Each row was made from one small tree. The marks that hang from a mark follow it in brackets, in alphabetical order. Every link used is in the known rows. Write each row's tree.
In the rows, 128 means zero.
Known rows
zalaf{ramek}: [144 117 105 132 109 145 113 121  98 119  97 126 142 116 142 105 118 135
 159 106 118 137 126  93]
zurol{dunut{devidiv zalaf}}: [196 154 108 154  91 119 153 116 135 110 146 129 131 108 159 134 116 139
 141  69 115 151 135  60]
zalaf{devidiv gupep ramek}: [154  96 112 134 141 153 124 125  97 124  91 125 141  88 160  82 130 144
 178 120 140 112 143  76]
devidiv{boma budir dunut{zalaf{ramek}}}: [213  90 114 110  98 162 142 140 125  88 124 113 118 160 156 110 100 145
 164 137 121 117 127  79]
gupep{zalaf}: [160 141 117 111 104 110 127 113 108  90 115 135 135  99 161 129 107 142
 146 112 125 126  94  99]
zurol{dunut{devidiv}}: [175 152 104 132  85 102 152 116 117 139 127 132 123 114 146 120 110 137
 139  80 110 145 122  75]
budir{devidiv{boma zalaf{gupep}}}: [192  82 119 107 132 120 146 142 108 115 113 126 134 112 162 103 149 140
 205 145 163 107 141 123]
ramek{zalaf{devidiv{boma budir}}}: [149 130 129 120  86 113 128 137  88 101 128 105  89 143 167 124 104 168
 192 131 102 102 105  83]
boma{devidiv{budir}}: [165 119 109 107  84  85 129 106 112  92  94 126 111 154 149 114 104 159
 152 129  92 137 107  93]
devidiv{budir dunut}: [155 120 116  67  89 101 141 124 102 108 125 130 110 138 140 122  91 150
 122 130 105 123 100 104]
gupep{zalaf{devidiv{boma dunut} ramek}}: [232 107 113 119 118 134 153 135 112 109 102 124 115 121 167  87  95 136
 186 145 143  91 127  64]
budir{devidiv{boma dunut zalaf{gupep ramek}}}: [222  60 111  95 139 150 168 151 111 124 110 132 137 116 158  76 145 127
 204 157 170  97 168 102]
gupep{zalaf{devidiv{budir dunut} ramek}}: [204 107 113 107 108 120 166 116  89  86  99 120 108 125 180  94  91 148
 150 136 121  92 129  55]
budir{devidiv{dunut zalaf}}: [185 110 114  90 114  81 158 124 107 118 129 136 122 113 149 113 126 138
 161 133 148 109 147 101]
devidiv{boma budir dunut{zalaf zurol}}: [237 119 131  85  76 128 147 140 163  81 140 100 107 151 164 140 111 145
 166 121 117 122 106  83]
budir{devidiv{boma dunut{zurol} zalaf{gupep}}}: [245  88 127  67 115 116 174 151 151 117 125 122 124 107 165 107 158 129
 205 142 163 100 152 103]
ramek{zalaf{devidiv{boma budir} gupep}}: [149 108 135 103 108 136 136 145  91 101 130 115 102 119 175 115 118 167
 197 140 118 101 112  89]
budir{devidiv}: [140 125 107 128 109  99 128 114 100 118  99 133 136 110 141 130 126 136
 158 110 119 129 126 102]
dunut{zalaf zurol}: [188 144 127 127  88 129 117 122 157  81 130 111 137 103 165 148 135 140
 162  81 119 141 119  78]
zurol{dunut{zalaf{devidiv{boma budir}}}}: [205 131 112 140  88 139 155 134 110 105 119 106 108 147 180 127  92 155
 164 109 111 106 127  63]
boma{devidiv}: [163 128 107 118  97  84 119 112 125 110  95 133 127 130 134 110 114 147
 159 121 110 144 111  94]
budir{devidiv{dunut zalaf{ramek}}}: [196  93 108 111 120 118 159 126 100 117 111 134 133 118 155  90 136 128
 177 129 148 108 173  87]
boma{devidiv{budir dunut}}: [186 115 111  78  85  76 147 114 121 102 110 133 103 156 137 109  94 154
 137 144  99 130 111  87]
boma{devidiv{budir dunut{zurol} zalaf{gupep}}}: [244  90 129  54  93  91 175 128 151  86 120 122 108 130 176  91 138 152
 167 143 128 113 137  84]
budir{devidiv{boma}}: [168 115 109 128 107 108 127 131 108 123  97 121 130 132 139 125 123 135
 186 131 125 123 117 109]

Which tree is each row?
[223  75 116 152 118 164 145 131 135  81 124 109 128 143 174  95 126 147
 191 124 128 133 136  73] -> dunut{devidiv{boma budir} zalaf{gupep ramek}}
[238 110 129  60  76 106 161 144 138 100 133 100  92 158 170 112 115 150
 180 138 126 105 112 104] -> devidiv{boma budir dunut{zurol} zalaf}
[195  87 112 119  99 148 136 138  91  99 106 102 112 168 172  88 116 155
 188 141 125 111 127 106] -> devidiv{boma budir zalaf{ramek}}
[176  85 120 148 132 168 136 123 105  81 103 111 134 111 186  97 122 156
 169 118 134 112 151  58] -> dunut{zalaf{devidiv{budir} gupep ramek}}
[175 112 107 119 118 122 138 124 104 135 100 127 122 110 144  85 105 137
 161 124 131 108 139  67] -> zalaf{devidiv{dunut} ramek}
[212  83 113  89  98 137 156 145  96 108 118 111 101 169 161  83 104 149
 178 154 129 102 132 101] -> devidiv{boma budir dunut zalaf{ramek}}
[241 119 125  95  74  94 157 113 171  65 125 114 109 147 163 132 117 150
 153 115 101 135 129  58] -> boma{devidiv{budir dunut{zalaf zurol}}}
[205  76 120 147 130 177 134 137 113  86 101 103 126 133 184  92 119 156
 198 138 137 103 142  66] -> dunut{zalaf{devidiv{boma budir} gupep ramek}}
[203 145 111 150 101 142 145 138 128 123 124 115 123 120 166 124 101 146
 176  99 130 113 130  62] -> zurol{dunut{zalaf{devidiv{boma}}}}
[203  94 122  57 126 122 149 154 121 125 141 135 119 116 151  91 123 146
 177 156 166 107 117 124] -> devidiv{boma dunut zalaf{gupep}}
[219 127 119  96 112  99 154 131 119 108 121 127 108 117 161 112  88 144
 173 146 142  94  99  80] -> gupep{zalaf{devidiv{boma dunut}}}
[204 121 144  77 102 129 151 156 144 117 144 117 105  91 166 115 137 145
 205 128 138  95 125  70] -> ramek{zalaf{devidiv{boma dunut{zurol}} gupep}}
[171 115 134  81 120 127 144 155 115 126 146 134 105  95 153 107 118 151
 195 141 142  96 120  83] -> ramek{zalaf{devidiv{boma dunut} gupep}}
[248  78 124  72 115 160 159 157 146 114 122 115 128 115 170  78 149 129
 206 136 161 106 146  98] -> devidiv{boma dunut{zurol} zalaf{gupep ramek}}
[223  70 114 120 139 173 154 149 134 104 119 135 151 110 152 105 139 122
 191 139 159 114 165  78] -> budir{devidiv{boma dunut{zalaf{gupep ramek}}}}
[144 103 121 105 122 119 134 121  92 110 104 121 120 111 168 107 112 163
 155 130 126 107 113  91] -> zalaf{devidiv{budir} gupep}
[170 103 135  72 109 125 154 149  97 110 144 124  92 120 166 108 109 164
 184 152 125  89 114  83] -> ramek{zalaf{devidiv{boma budir dunut} gupep}}
[165  99 122  69 122 107 154 127  99 117 116 128 110 111 158 101 103 159
 141 143 126  99 117  86] -> zalaf{devidiv{budir dunut} gupep}
[187 124 110 150 120 133 135 112  96  94  87 121 132  99 179  97 111 141
 173 115 131 108 131  61] -> gupep{zalaf{devidiv ramek}}
[178 110 124  83 126 137 136 135 136 102 148 145 141  85 147 124 121 141
 137 119 146 129 124  89] -> devidiv{dunut{zalaf{gupep}}}
[225 118 126  79  81  97 156 138 138 112 113  95  88 148 163 116 100 151
 178 132 111  95 107  76] -> zalaf{devidiv{boma budir dunut{zurol}}}
[229  97 114 107 106 134 166 131  98  90 101 112 101 145 179  90  85 148
 176 153 127  86 119  64] -> gupep{zalaf{devidiv{boma budir dunut} ramek}}
[237 103 123 160  91 161 138 131 145  73 101  81 114 149 193 112 123 148
 207 109 115 110 140  49] -> dunut{zalaf{devidiv{boma budir} ramek} zurol}
